(in the rows, 128 means zero)
Known rows, with every step that occurs:
W > F: [ 77 135 119 146 148 140 142 131 154 135 101 146 132 121 131 136 136 143
 129 152 142 151 123  96 106 117 210 107 123 121 160]
C > Q > P > L > W: [169 133 139 129 117 148 116  91 130 125 117 129 135 187 152  67 108 129
 171  92 131  96 158 158 115 125 115 132  98 138 142]
L > P > Q: [124 112 120 155 168 149 126  89 109  98 127  90  68 121 142 105  91 126
 123  82 162  65 145 175 125 135 175 137 234 127  96]
V > P: [103 132 130 135 120 154 130 113 121 133 101 137 138 115 127 138 107 119
  93 121 116  84 119 119 109 127 116 112 181 130 125]
U > W > V: [113 129 129 111 181 127 122 145 129 150 135 147 121 116 127 167 148 140
 143 165 143 178 128 115 156 115 118 125 109 122 130]
C > Q: [ 90 133 126 138 164 163 139 119 127 130 111 127 111 156 151 129 114 135
 117 121 127  80 141 137  89 121 152 121 167 137 161]
W > L > P: [125 124 125 150 170 141 109 112 149 117 146 106  93 113 133 166 106 133
 143 102 134 105 110 150 138 129 148 119 198 119 101]
U > Q > P > L > V > W > S: [138 140 127 105  86  99 138 136 137 117 127 102 152 171 121 158 178 135
 149 128  97 175 118 119 159 143 102 149  92 145 154]
P > L > V: [152 135 132 128  91 129  97 122 152 122 116 119 143 169 129 110 110 123
 124  97  86 129 130 134 149 129 152 153 105 143 117]
L > P > V > F > W: [138 123 108 157  77 117 115 142 138 113 133 155 145  77 127 140 118 130
 114 108 154 152 130  91  83 113 170 118  68 112  98]
Q > P: [146 129 128 146 138 121 135 125 149 134  99  95 104 138 152 111 127 119
 136 112 154 105 147 135 150 139 107 134 161 119 103]
S > V > P > Q > C: [145 115 131 127 173 123 129  97  76 116 121  83  99  96 135 121 118 113
 116 120 138  21 156 157  96 134 104 117 209 121 103]
C > Q > U > W > S > V > P > L: [117 109 137  89 103 103 113 128 162 122 130 152 126 162 119 146 130 126
 107 105  85 126 102 118 148 131  74 140 102 153 164]
V > W > L > P > Q > C: [153 113 121 143 192 125 124  87  75 101 145  59  81 106 140 141 116 124
 167 116 158  55 158 188  90 136 126 117 229 119  96]
P > L > W > S > V > F: [156 115 123 100  76 115 113 143 148 101 158 160 183 140 121 117 154 152
 160 154 139 167 116  87 111 130 136 112   4 119 181]
P > L > V > U: [144 143 131 128  88 140 114 126 130 123 120 151 157 152 115  78  98 122
 105 123  74 143 126 145 152 128 135 158 125 147 128]
C > Q > U > W: [ 87 112 130 123 154 140 135 142 149 162 112 138  90 151 146 128 124 134
 135 127 131 141 134 154 137 129 146 135  96 133 140]
W > F > V: [ 99 134 121 136 133 136 123 144 159 150 121 163 141 120 135 135 128 136
 112 155 163 164 105  88 128 112 243 104  69 122 128]
Q > P > V > U > W: [137 133 129 135 111 114 126 144 138 152 127 146 121 126 129 104 131 109
 127 131 119 186 136 118 160 130  59 144  99 128 103]
P > V: [156 113 122 158 107 102 122 124 145 126 111 130 149 150 140 112 132 114
 116 115 117 139 144 118 120 114 127 131 104 126 115]
C > Q > P > V: [157 124 127 150 119 102 127 114 169 135 103 105 125 165 156 116 128 109
 123  76 121 115 153 131 137 120  68 142 145 131  96]
V > P > L > W: [155 129 138 127  93 153 109  89 110 121 119 154 163 162 130  77 101 127
 146 109 110  97 138 145  98 120 133 118  97 138 148]
S > W > L > P: [109 123 127 145 158 136 116 118 133 127 147 117 101  87 123 172 122 133
 140 110 122 115 119 118 130 131 158 113 171 119  87]
V > W > L: [130 123 127 122 107 145 128 140 121 123 141 110 143 136 124 166 139 137
 159 177 175 180 124 129  99 126 129 103 133 123 156]
V > F > W: [117 130 111 144  75 145 130 158 116 117 123 158 144  80 129 131 122 142
 120 148 175 150 134  81  63 116 193 113  59 110 134]
W > S > V: [122 116 127 113 141 101 129 158 146 130 132 141 147 119 118 162 180 140
 115 163 116 142 109  91 153 135 142 116  63 123 171]
L > P > V > U: [143 127 120 160 126 113 126 114 136 120 128 156 142 118 120  92 101 113
  96 105  85 135 129 145 140 122 113 138 154 133 107]
C > Q > U > W > S > V > P: [ 85 121 136  93 126 125 128 138 153 158 120 156 137 116 114 182 149 131
  90 124  91 116  92 110 157 134  87 117 110 140 145]
L > V > F: [133 137 118 127  74 152 110 140 151 121 128 132 168 132 132 121 119 141
 137 129 130 151 124 112 116 129 168 126  80 118 119]
V > U > Q > C: [126 134 133 144 195 117 165 122  64 120 127 104 104 118 133  93 123 113
 125 142 105  48 155 155  88 130 107 135 186 122 134]

Rows:
[121 126 118 106 130 135 119 150 141 122 152 155 146 114 127 152 137 151
 159 168 169 194 124  94 118 118 120 114  77 112 142] : U > W > V > F
[149 136 138 102 117 123 130 131 133 128 137 164 158 147 115  96 142 134
 125 135  96 136 120 129 159 133  81 139  84 144 169] : C > Q > P > L > W > S > V > U
[104 130 113 141 101 107 141 131 157 130 109 148 170 127 120 146 158 134
 133 159 148 209 137  96  90 114 173  98  85 128 160] : P > V > W > F
[139 153 145 124 116 131 146 136 140 145 124  91 108 145 129 112 119 114
 128 104 132 123 125 145 178 137  62 162 196 128  84] : W > L > V > U > Q > P
[106 157 141 126  98 153 149 154 101 143 135 135 129 115 108 124 115 124
  98 130 115 137 114 125 135 122 137 155 151 134 112] : F > W > L > V > U > Q
[129 142 139 138 136 122 166 132 124 132 115 103  95 142 136  84 121 110
 117 113 142 104 142 141 154 140  73 155 196 126 113] : V > U > Q > P
[118 114 131 110 115 142 129 112 108 114 122 115 117 119 120 138 129 127
  96 117 148  87 120 125 134 134 115 125 188 132 127] : W > S > V > P > Q
[146 134 133 122 168 147 120 115 117 145 124 155 167 132 128 125 136 149
 157 156 141 136 137 146 137 107 158 112  96 120 141] : L > W > V
[126 132 123 130 132 146 132 118 112 134 116 147 167 152 135 127 166 154
 166 146 100 133 117 117 127 126 173 118  49 125 170] : L > W > S
[110 150 133 126  98 160 110 112 137 151  98 130 156 116 119 149 106 118
  84  99  81  94 111 127 143 129 123 126 167 137  94] : L > V > P
[132  87 123 137 127 131 131 104 142 117 123  93  86 146 134 117  99 135
 139 103 178 121 134 212 144 135 179 138 191 130 109] : V > W > L > P > Q > U
[102 110 131  97 148 103 131 164 161 154 133 149 125 130 125 172 180 144
 123 149 113 156 105 109 169 136 129 125  44 133 172] : C > Q > U > W > S > V
[138 147 135 116 101 131 110 143 140 150 129 140 116 137 123 104 118 115
 134 120 100 177 127 128 179 139  75 160  96 140 100] : Q > P > L > V > U > W
[141 132 134 118 154 149 110  95  81 136 131  70  95 104 136 150 113 116
 146 106 124  58 138 162 117 132  88 131 211 123  70] : U > W > L > V > P > Q > C
[155 145 136 122 101 132 100 114 170 130 110  99 127 181 142 115 107 120
 131  69  92 108 138 146 167 133 107 163 137 149 103] : C > Q > P > L > V
[146 112 123 148 189 129 136  95  68 108 115  70  86 123 152 101 117 121
 149 128 150  34 172 169  82 131 145 126 199 118 113] : P > Q > C
[ 98 138 137 139 139 140 172 138  91 122 126 138 111 138 120  83 113 120
 100 142 121 108 135 133 113 130 127 145 182 131 153] : V > U > Q
[146 139 137 132 164 111 144 118  80 116 132 101 116 137 128  90 117 110
 128 119  79  56 150 158 109 132  99 153 171 135 123] : P > L > V > U > Q > C
[134 121 126 117 117 108 136 156 123 129 135 136 161 111 113 143 159 128
 119 183 164 173 147 117 102 138 140  92  78 126 173] : S > V > W
[125  98 117 103 106 108 118 146 163 113 160 136 123 113 121 144 147 150
 144 130 158 165 106 118 149 142 142 125  62 116 135] : L > P > Q > U > W > S > V > F
[127 116 132 124 153 147 114 115 116 116 164 107  72 102 118 132 101 127
 131 107 168 122 120 164 156 137 119 135 210 126  90] : S > V > U > W > L > P > Q
[130 125 121 136 127 132 103 142 153 118 166 131 114  63 117 185 116 140
 130 112 163 135  99 111 124 125 150 110 132 109  96] : S > V > F > W > L > P
[155 130 140 116 171  96 149 120  71 115 147 124 134 134 121  93 149 122
 147 142  85  68 142 144 107 132  89 136 113 129 161] : P > L > W > S > V > U > Q > C
[118 126 113 117 112 115 134 147 122 129 133 145 169 139 126 170 179 144
 135 180 136 192 106  95 127 132 181 106  43 133 172] : F > V > W > S
[100 139 136 119 122 117 169 168  96 129 139 158 128 102 101 124 152 128
  84 155 119 134 114  97 132 128 127 141 115 131 163] : F > W > S > V > U > Q
[132 127 133 124 107 138 115 149 134 145 150 139 128 129 123 147 128 125
 153 155 133 201 110 113 141 118  78 132 112 122 116] : P > V > U > W > L
[124 131 127 136 113 123 126 145 123 147 130 162 131 123 124 107 129 115
 122 145 107 191 133 113 137 124  91 138  87 130 123] : P > V > U > W
[ 98 144 124 134 124 117 135 141 167 157 114 157 126 111 123 124 144 126
 137 141 126 210 120  90 146 120 116 128  97 125 120] : Q > P > V > U > W > F
[148 130 133 148 188 100 144 111  87 116 149  93 100 114 128 124 119 108
 135 112  96  62 140 162 110 125  73 138 208 121  98] : W > L > P > V > U > Q > C
[147 135 121 109  85 104 121 132 146 120 121 110 162 165 123 161 174 138
 153 134  97 184 120 118 157 143 112 142  74 144 152] : Q > P > L > V > W > S
[132 125 122 137 146 133 107 122 143 125 162 117 117 108 125 178 115 131
 140 125 162 151 105 146 134 131 163 102 156 123 101] : F > V > W > L > P
[168 115 131 134 113 102 119 117 156 100 116 100 103 179 148  87 111 115
 146  98 138 113 149 133 140 135  91 151 142 135 130] : Q > P > L
[122 125 124 133 167 135 128  92  88 125 117  97 105 100 140 129 109 119
 121 119 150  47 140 145  90 123 158 111 198 122  94] : W > F > V > P > Q > C
[ 87 141 127 125 109 149 121 122 149 152 111 164 151 104 124 155 109 124
  81 131 134 126  91  87 123 115 178  95 132 130 111] : W > F > V > P
[135 115 121 117  98 122 122 157 151 110 147 147 158 111 124 122 135 139
 127 160 167 150 125  91 100 132 144 103  66 108 156] : S > V > F
[101 146 136 125 148 134 169 151  87 129 133 156 125 107 108 117 123 130
  93 152 135 133 128 122 125 114 131 144 161 132 146] : F > W > V > U > Q
